Known rows, with every step that occurs
banute/mipan/zasep/ragun/fefer/zude: [ 0.92  0.04 -3.36  2.61 -0.81  1.16  2.82  3.14  0.02  0.39  1.48  1.25
  0.11  4.05  1.32  1.47  2.57 -1.89 -1.11  0.27 -1.46 -0.16  2.02 -2.36
 -1.84  0.02 -1.98  0.83]
fefer/zude/zasep/mipan/banute: [ 0.63 -1.28 -1.43  2.55 -1.78 -1.02 -0.05  1.40  0.01 -2.16  0.11 -0.45
 -0.59  0.75  0.10 -2.40  1.40  0.48 -0.11  1.44 -1.40 -0.73  1.46 -1.89
 -0.80 -0.68  2.02  3.60]
zude/zasep/ragun/fefer/mipan: [-0.31  0.62  3.76  2.22  3.10  0.69  2.25  2.72 -1.59 -0.08  1.24 -0.23
 -0.03  2.35  0.41 -0.38  1.18 -0.66 -1.29  0.82 -1.21 -1.23  1.63 -1.23
 -3.12 -0.07 -0.31  1.37]
fisen/befupom/zasep/ragun: [-0.26 -0.14  1.42  3.21  0.44 -0.36  1.31  1.93 -2.72 -1.69  0.61  1.62
 -0.57  5.79  7.86  2.55  1.82  1.10 -1.33 -0.03  0.08  1.74 -0.50 -2.76
 -2.88 -0.28 -3.41  0.95]
zude/fefer/ragun: [ 1.72  0.36  2.26  1.20  1.13  0.57  4.83 -0.93 -0.45 -0.22  1.20 -0.34
  0.87  2.48 -0.03 -0.11  2.10  0.70  1.64  0.97 -1.34 -1.31  1.70 -0.21
 -1.16  1.43 -2.64 -3.00]
zude/zasep: [ 0.65  1.41  3.26  3.65  0.51  0.31  0.87  1.18 -3.10 -1.19  0.83  0.50
 -0.68  1.77  0.35 -0.18  1.39  0.81  0.09  1.75 -0.69 -1.26  1.17 -0.86
 -1.95  1.11 -3.19 -0.44]
zasep/zude/fefer: [ 1.82  1.55  1.61  0.33  0.67  0.23  3.65  1.04 -0.96 -1.82  1.97 -1.23
  0.50  0.89  0.85 -1.45  2.88  0.10  0.49  0.14 -0.57  0.19  0.92 -1.69
 -0.22  1.21 -2.01 -1.18]
banute/mipan/zasep/zude/fefer/ragun: [ 2.68  1.40 -1.72  2.15 -0.63  1.10  4.53  2.56  1.01  0.38  1.81  0.16
  0.26  2.42  0.99  0.98  2.63 -0.13 -0.60  0.62 -1.39 -0.66  1.49 -2.02
  0.80  0.10 -3.25 -2.72]
fisen/befupom/zasep: [-0.27 -0.03  2.27  3.11 -0.16 -1.12  1.05 -0.05 -3.27 -1.93 -0.71  2.43
 -0.87  5.26  5.02  2.12  1.57  1.00 -0.38  0.48  0.48  0.77 -0.11 -2.25
 -2.18  0.29 -3.17 -1.37]
fefer/zude: [ 0.66 -0.18  0.16  3.12 -1.32 -1.13  1.29  0.07 -2.02 -1.25  0.36  1.65
  0.76  2.91  2.31 -1.68  2.82 -0.16  0.95  0.83 -0.91  1.16  2.65 -1.65
 -0.99  1.18  1.20 -1.49]
banute/mipan/fefer/zude/zasep: [ 2.78 -0.07 -0.89  2.00 -2.48  0.47  4.79  1.97 -1.73 -0.03  0.13  2.84
 -0.33  1.75  2.45  0.38  2.55 -0.99 -0.44  1.65 -1.12 -1.91  2.50 -1.11
 -1.51 -0.80 -1.41  0.50]
fefer/zude/zasep: [ 1.34  0.03  1.17  3.76 -1.09 -0.77  0.81  1.50 -2.49 -0.71  0.51  1.32
  0.33  2.08  1.07 -1.21  2.11  0.37 -0.67  1.27 -0.90 -0.91  2.31 -1.36
 -1.06  0.46  1.11  0.42]
ragun/fefer/mipan/zasep: [ 0.05  0.49  2.69  2.53  1.63 -0.02  2.30 -0.65 -0.39  0.20  0.74  1.91
 -0.45  3.58 -2.28 -0.90  0.94 -1.82  0.85  0.63 -0.43 -1.32  2.41 -1.87
 -2.04  1.09 -0.36 -2.25]
mipan/fefer: [ 2.49  0.85  1.79  1.87 -0.83  0.67  4.09 -0.77 -2.05 -1.17  1.83  2.37
 -0.25  2.06  3.75 -0.42  1.99 -0.07  1.79  0.86 -0.56 -0.10  1.61 -1.76
 -3.29  1.43 -4.48 -1.22]
fefer/mipan/banute: [-0.37  0.29  3.19  2.13  0.68 -1.38  0.64  0.82  0.75 -1.95  0.28 -0.13
 -0.46  2.12 -0.03 -2.25  1.19 -1.07  1.84  1.85 -0.96 -0.12  1.98 -1.47
 -1.87  0.70  1.05 -0.24]
banute/mipan/fefer/zude: [ 2.37 -0.24 -1.76  1.21 -2.58 -0.01  5.07  0.78 -1.37 -0.44  0.18  3.07
  0.01  2.45  3.37  0.00  3.30 -1.47  0.91  1.19 -1.08 -0.20  2.75 -1.40
 -1.56 -0.13 -1.29 -1.06]
ragun/fefer/zude/zasep: [ 0.65 -0.31  1.54  1.93  0.62 -0.44  1.56  0.25 -2.25 -0.23  0.42  0.78
  0.45  1.87 -2.59 -0.44  2.07 -0.53 -0.97  0.38 -0.63 -2.26  2.14 -1.06
 -2.84  0.37  0.68 -0.27]
befupom/zasep: [-0.05  0.87  2.52  2.00 -0.15 -0.69  1.10 -0.58 -2.80 -1.23 -1.00  1.74
 -1.86  5.10  1.78 -0.22  0.97  1.26  0.90  0.62  1.19  0.97  0.99 -1.99
 -2.33  0.40 -3.93 -3.27]
banute/mipan/fefer/ragun/zasep: [ 1.36  0.77 -0.49  2.83  0.25  0.45  4.96 -0.06 -1.41 -0.29  0.57  2.26
  0.19  2.01  3.18  1.86  2.27 -0.22 -0.12  1.05 -1.35 -1.31  2.41 -1.33
 -0.45  0.03 -4.19 -5.85]
zude/fefer/mipan: [ 0.69  0.56  4.06  0.52  1.24 -0.24  4.80 -0.52 -0.47 -0.58  0.14  0.38
 -0.08  2.78 -1.16 -2.32  1.77 -1.40  2.40  1.44 -0.75 -1.33  2.10 -0.19
 -0.14  1.19  0.43 -1.01]
ragun/fefer/zude: [ 0.20 -0.51  0.67  1.33  0.42 -0.91  1.98 -0.90 -1.88 -0.78  0.37  0.96
  0.83  2.52 -1.42 -0.85  2.75 -1.09  0.43 -0.01 -0.55 -0.29  2.62 -1.22
 -2.71  1.06  0.83 -2.14]
befupom/fisen: [ 0.51  3.23  3.79  4.85 -1.03  0.82  2.74 -1.07 -1.25 -2.22  0.65  1.01
 -0.16  3.32  1.69 -0.77  0.77  0.70  2.66  0.16 -0.69  0.61  0.77 -1.79
  0.34  2.66 -1.76 -2.93]
fisen/befupom/zasep/zude/fefer/mipan: [ 0.50  0.02  3.15  0.95  0.73 -1.54  3.64  1.12 -1.35 -1.53 -0.45  1.43
 -0.34  4.17  4.60  0.20  1.90  0.31 -1.42  0.18  0.48 -0.03  0.07 -2.49
  0.09 -1.13  1.06 -0.38]
zude/fefer/ragun/zasep/mipan/banute: [ 0.39 -0.39 -0.26  1.08  1.78  0.06  3.12 -1.64  1.52 -1.99  1.08 -2.40
  0.04  0.51 -1.66 -0.49  1.03  0.40  0.96  0.72 -1.60 -2.49  0.60 -1.12
  0.89  0.35 -1.85 -1.86]

Rows
[ 3.14  1.87  0.24  2.40 -0.50  1.17  3.13  1.64  0.25 -0.63  3.16 -0.20
 -0.04  1.78  0.66 -0.71  1.83  0.01 -0.07  0.16 -0.44 -0.96  0.68 -2.69
 -0.03  1.40 -3.34  0.28] : mipan/zasep/zude/fefer
[ 2.02  0.72  1.50  3.56  1.12  0.26  4.08 -1.63 -1.47 -0.47  2.06  1.94
  0.67  1.63  4.03  0.86  1.38  0.90 -0.11  0.62 -1.01 -1.28  2.30 -2.17
 -1.25  0.75 -3.65 -5.53] : mipan/fefer/ragun/zasep
[ 0.73 -1.62 -0.25  2.16 -0.48 -0.73  3.93 -1.37 -1.65 -1.74 -0.66  3.10
 -0.97  4.71  8.20  1.60  1.49  1.99 -0.47 -0.04 -0.14  1.31  0.15 -2.89
 -1.77 -1.47 -2.61 -1.27] : fisen/befupom/zasep/mipan/fefer/ragun
[ 2.33  1.18  0.91  3.23  1.28  0.14  4.15 -0.31 -1.08 -0.91  2.73  0.96
  1.03  0.72  5.19  0.31  1.92  1.29 -1.35 -0.09 -1.00 -0.41  2.19 -2.99
 -0.50  0.11 -2.41 -5.80] : mipan/fefer/ragun/zasep/zude
[ 1.49  0.85  2.60 -0.44  0.85 -0.70  3.20  2.00  1.75 -1.83  1.84 -2.06
  0.28  0.46 -0.43 -2.65  2.04 -0.85  0.51  0.73 -0.83 -0.99  1.25 -1.72
 -0.19  0.03  1.39  0.83] : zasep/zude/fefer/mipan/banute
[-1.52  0.21 -0.36  4.13  2.19 -0.92  1.13 -2.11 -1.26 -1.92 -0.21 -0.02
 -0.07  2.02  2.20 -0.51  1.43  1.54  0.36  0.56 -1.49  0.96  2.04 -2.10
  1.61  0.63 -1.47 -6.72] : fefer/ragun/zasep/mipan
[ 3.48 -0.29  0.23  2.53 -1.55  0.99  4.27  2.60 -1.47  0.11  2.73  2.00
  0.56  1.72  5.83 -0.49  1.99  0.23 -1.24  0.74 -1.32 -1.19  1.93 -2.26
 -3.06 -0.48 -0.70  3.70] : mipan/fefer/zude/zasep/ragun
[ 1.81  1.35 -0.91  2.34  0.52  0.12  4.78  1.10 -0.87 -0.72  1.12  1.52
  0.55  0.93  4.38  1.47  2.69  0.11 -1.35  0.46 -1.30 -0.32  2.37 -2.23
  0.35 -0.58 -3.26 -6.21] : banute/mipan/fefer/ragun/zasep/zude
[-0.61 -0.17  2.18  0.76  2.74  0.13  1.67  2.31  1.09 -1.47  1.78 -1.30
  0.22  2.57  0.41 -0.68  1.44 -1.67  0.24  0.37 -1.40 -0.17  1.38 -1.76
 -4.13  0.28  0.04  1.64] : zasep/ragun/fefer/mipan/banute
[ 0.56  1.05  2.40  4.49  0.08 -0.26  1.55  0.43 -0.45 -0.01  0.81  2.34
 -0.74  4.08  1.27 -1.90  0.86 -0.90  1.45  1.49 -0.60  0.09  2.66 -2.40
 -0.23  1.17  0.05 -1.67] : fefer/mipan/zasep
[-0.04  0.36  3.28  1.65  2.70  0.56  1.13  3.50  0.17 -0.83  1.83 -1.66
 -0.33  1.46 -0.92 -0.23  0.66 -0.71 -1.51  1.00 -1.42 -2.41  0.83 -1.36
 -4.08 -0.57 -0.39  3.64] : zude/zasep/ragun/fefer/mipan/banute
[ 0.74  1.01 -1.83  2.46  0.36  1.85  2.74  2.90 -0.31 -0.07  1.63  0.86
 -0.67  3.79  0.74  2.13  2.22 -1.67 -0.39  0.44 -1.25 -0.34  1.25 -2.08
 -2.45  0.67 -5.13 -0.01] : banute/mipan/zasep/ragun/fefer
[-0.20 -1.35  0.30  2.18  0.31 -0.81  1.71  1.45 -2.23 -1.16  0.23  1.93
  0.31  5.60  5.50  2.24  2.15  0.23 -2.41 -0.79 -0.11  0.79  0.32 -2.85
 -3.40 -0.92 -0.11  1.58] : fisen/befupom/zasep/ragun/fefer/zude
[ 1.83 -0.27  0.53  2.63  0.03  0.71  4.01 -0.26 -1.24 -0.75  0.67  1.08
 -0.78  1.15  3.33 -0.89  1.17  1.86  0.30  1.24 -1.38 -0.67  1.51 -1.60
 -1.53 -0.69 -2.59 -0.30] : zude/zasep/mipan/fefer/ragun
[ 0.22  0.99  2.46  2.32  2.51  1.34  1.66  2.64 -2.37 -0.57  1.94 -0.72
 -0.22  1.86  0.39  0.95  1.48  0.08 -1.53  0.44 -1.13 -1.62  0.82 -1.18
 -4.11  0.55 -3.33  1.51] : zude/zasep/ragun/fefer
[ 1.11  0.27  2.06  1.07  0.14 -0.71  2.98  0.98 -2.02 -1.90  0.54  0.83
 -0.36  3.83  4.42  1.55  2.27  0.97 -1.57 -0.19  0.53 -0.01 -0.64 -2.47
 -0.93 -0.51 -2.17  0.04] : fisen/befupom/zasep/zude/fefer
[-1.01  0.24  2.60  1.36  3.07  0.21  2.77  1.46 -0.82 -0.72  1.25 -0.08
  0.31  3.42  1.68 -0.85  2.03 -1.48  0.37  0.10 -1.23  0.93  2.20 -1.65
 -3.13  0.62  0.05 -0.76] : zasep/ragun/fefer/mipan
[ 0.42 -1.33  0.01  1.73 -1.12 -0.64  3.28 -1.20 -2.38 -2.31 -0.74  3.30
 -1.67  4.58  7.18  1.04  1.49  1.02  0.21  0.13  0.30  1.12 -0.28 -3.01
 -1.85 -1.04 -3.27  0.68] : fisen/befupom/zasep/mipan/fefer
[ 0.90 -0.36  2.75  0.39  0.21 -1.49  2.52  1.88  0.48 -2.12  0.24  0.11
 -0.52  3.37  3.12  0.45  1.50  0.06 -1.38  0.37  0.31 -0.94 -0.44 -2.51
 -0.96 -1.58  0.96  1.97] : fisen/befupom/zasep/zude/fefer/mipan/banute
[ 2.37  1.74 -1.58  1.55 -1.14  1.17  4.12  2.69  0.16 -0.39  1.65  0.26
 -0.39  2.08 -0.01  0.57  2.52 -1.06  0.00  0.78 -0.85 -0.89  1.16 -2.03
  0.63  0.60 -3.88 -0.73] : banute/mipan/zasep/zude/fefer
[ 1.14  0.95 -0.18  3.39  1.07  1.84  1.68  1.66 -0.43 -0.15  3.30  0.50
 -0.26  3.67  1.26  1.18  1.38 -0.60 -0.32 -0.17 -0.93 -0.28  0.80 -2.97
 -3.60  1.51 -4.47  1.11] : mipan/zasep/ragun/fefer
[ 0.91 -2.19 -1.38  1.77 -2.26 -1.32  3.24 -0.98 -1.76 -1.88 -1.03  3.70
 -1.00  4.61  7.69  0.43  1.91  0.96 -0.50 -0.08  0.22  1.13  0.56 -3.18
 -1.25 -1.67  0.06  1.56] : fisen/befupom/zasep/mipan/fefer/zude
[ 1.12 -0.01  0.28  3.81 -0.62  0.12  1.22  3.50 -1.83 -0.44  1.72  0.48
  0.51  2.42  3.93 -0.75  2.21  0.63 -1.46  0.86 -1.43  0.03  1.97 -1.91
 -1.73  0.01  0.95  2.80] : fefer/zude/zasep/ragun
[-0.27  0.32  0.84  2.98  0.33  0.04  0.76  0.19 -2.37 -2.01 -0.30  0.02
 -1.67  1.39  0.74 -1.49  1.45  1.00  0.74  1.52 -0.89  0.07  1.15 -1.32
 -0.52  0.40 -2.24  0.38] : zude/zasep/mipan
[ 1.39 -0.10  1.73  1.68  0.78 -0.97  3.46  0.90 -1.31 -1.27  0.45  0.82
  0.44  3.90  5.50  1.98  2.22  2.02 -1.96 -0.28  0.03  0.34 -0.18 -2.47
 -0.82 -0.97 -1.48 -2.02] : fisen/befupom/zasep/zude/fefer/ragun
[-0.07  1.54  1.14  4.49  2.61 -0.96  0.85  0.15 -1.53 -1.55  1.55 -0.70
  1.12  1.48  3.14 -0.08  2.19  1.72 -1.61  0.00 -1.15  0.83  2.13 -2.79
  1.26  0.73 -1.06 -8.02] : fefer/ragun/zasep/zude
[ 1.02  1.41  1.78  4.04  0.17 -0.62  1.34  1.79  0.02 -0.38  1.43  1.43
 -0.33  2.98  2.73 -2.46  1.37 -0.49 -0.04  0.85 -0.63  1.03  2.35 -3.37
  0.70  0.40  1.12 -2.08] : fefer/mipan/zasep/zude
[ 0.14 -0.98 -1.01  3.00 -1.29 -0.96  1.06  0.59 -1.75 -1.43 -0.58  0.87
 -0.45  1.72  1.55 -2.43  1.98  0.64  0.00  1.15 -1.15  0.35  2.17 -1.70
  0.25 -0.43  2.03  1.35] : fefer/zude/zasep/mipan
[ 2.76  0.32  1.71  2.55 -0.05  0.58  5.07 -0.87 -1.16 -0.40  1.93  2.23
  0.63  2.31  4.88  0.08  1.94  1.12  1.13  0.77 -1.08  0.07  2.23 -1.71
 -3.18  0.78 -3.72 -3.64] : mipan/fefer/ragun
[-1.05  0.26  3.91  1.21  2.66 -0.84  2.62 -1.24 -1.51 -0.81 -0.29  1.11
 -0.02  3.20 -2.14 -1.48  1.82 -1.73  1.35  0.67 -0.54 -0.37  2.73 -0.91
 -2.36  1.02  0.71 -3.59] : ragun/fefer/mipan
[ 0.06 -0.15  0.41  2.20 -0.18 -0.15 -0.38  1.20 -0.34 -2.84  0.32 -1.47
 -1.64  0.33 -0.69 -1.44  0.88  0.85  0.58  1.76 -1.19 -0.99  0.17 -1.55
 -1.61 -0.02 -2.24  2.97] : zude/zasep/mipan/banute
[-0.75 -0.13  3.50  0.43  2.22 -1.02  1.39 -0.18  0.46 -1.64  0.32 -0.32
 -0.21  1.85 -3.53 -1.46  1.21 -2.07  1.34  0.93 -0.73 -1.63  1.85 -1.18
 -3.41  0.61  0.54 -0.95] : ragun/fefer/mipan/banute
[ 2.76 -0.08 -1.71  1.91 -1.94  1.11  5.06  3.75 -1.28  0.22  1.32  2.12
  0.09  1.95  4.89  0.86  2.77 -0.81 -1.24  1.17 -1.61 -1.03  2.07 -1.69
 -2.05 -1.19 -1.43  2.62] : banute/mipan/fefer/zude/zasep/ragun
[ 1.83  0.74  2.82  1.98  0.16  0.66  4.51 -0.18  0.54  0.36  1.31  1.02
 -0.42  3.41 -1.19 -1.75  1.11 -1.57  1.84  1.21 -0.69 -2.28  1.90 -1.15
  0.23  1.29 -0.42  0.38] : zude/fefer/mipan/zasep
[ 0.51  1.06  2.16  2.25  1.78 -0.31  2.05  0.69  0.10 -0.12  1.44  0.99
  0.00  2.60 -1.04 -1.57  1.44 -1.30 -0.51 -0.08 -0.34 -0.51  2.35 -2.94
 -1.27  0.37  0.92 -2.47] : ragun/fefer/mipan/zasep/zude
[ 3.43  1.47  0.06  2.92 -0.03  1.14  3.82  1.41  0.91  0.02  3.34 -0.34
  0.63  2.00  1.73 -0.26  1.90  0.89 -0.62  0.12 -1.00 -0.70  1.08 -2.91
  0.04  0.77 -2.52 -1.70] : mipan/zasep/zude/fefer/ragun
[ 0.17 -0.47  0.40  0.73  0.78 -0.33  1.91  1.14 -1.50 -0.41 -0.17  0.92
 -0.56  5.24  2.14  0.25  1.58  0.37 -1.19 -0.72  0.46  0.91  1.43 -2.63
 -3.64 -0.96 -0.88 -0.17] : befupom/zasep/ragun/fefer/zude
[ 2.93 -0.39  0.01  1.94 -2.23 -0.22  4.22 -0.49 -1.43 -0.78  1.65  2.95
  0.59  2.35  4.27 -1.37  2.57 -0.42  1.10  0.64 -0.81 -0.04  2.54 -2.01
 -2.46  0.61 -0.57 -0.06] : mipan/fefer/zude
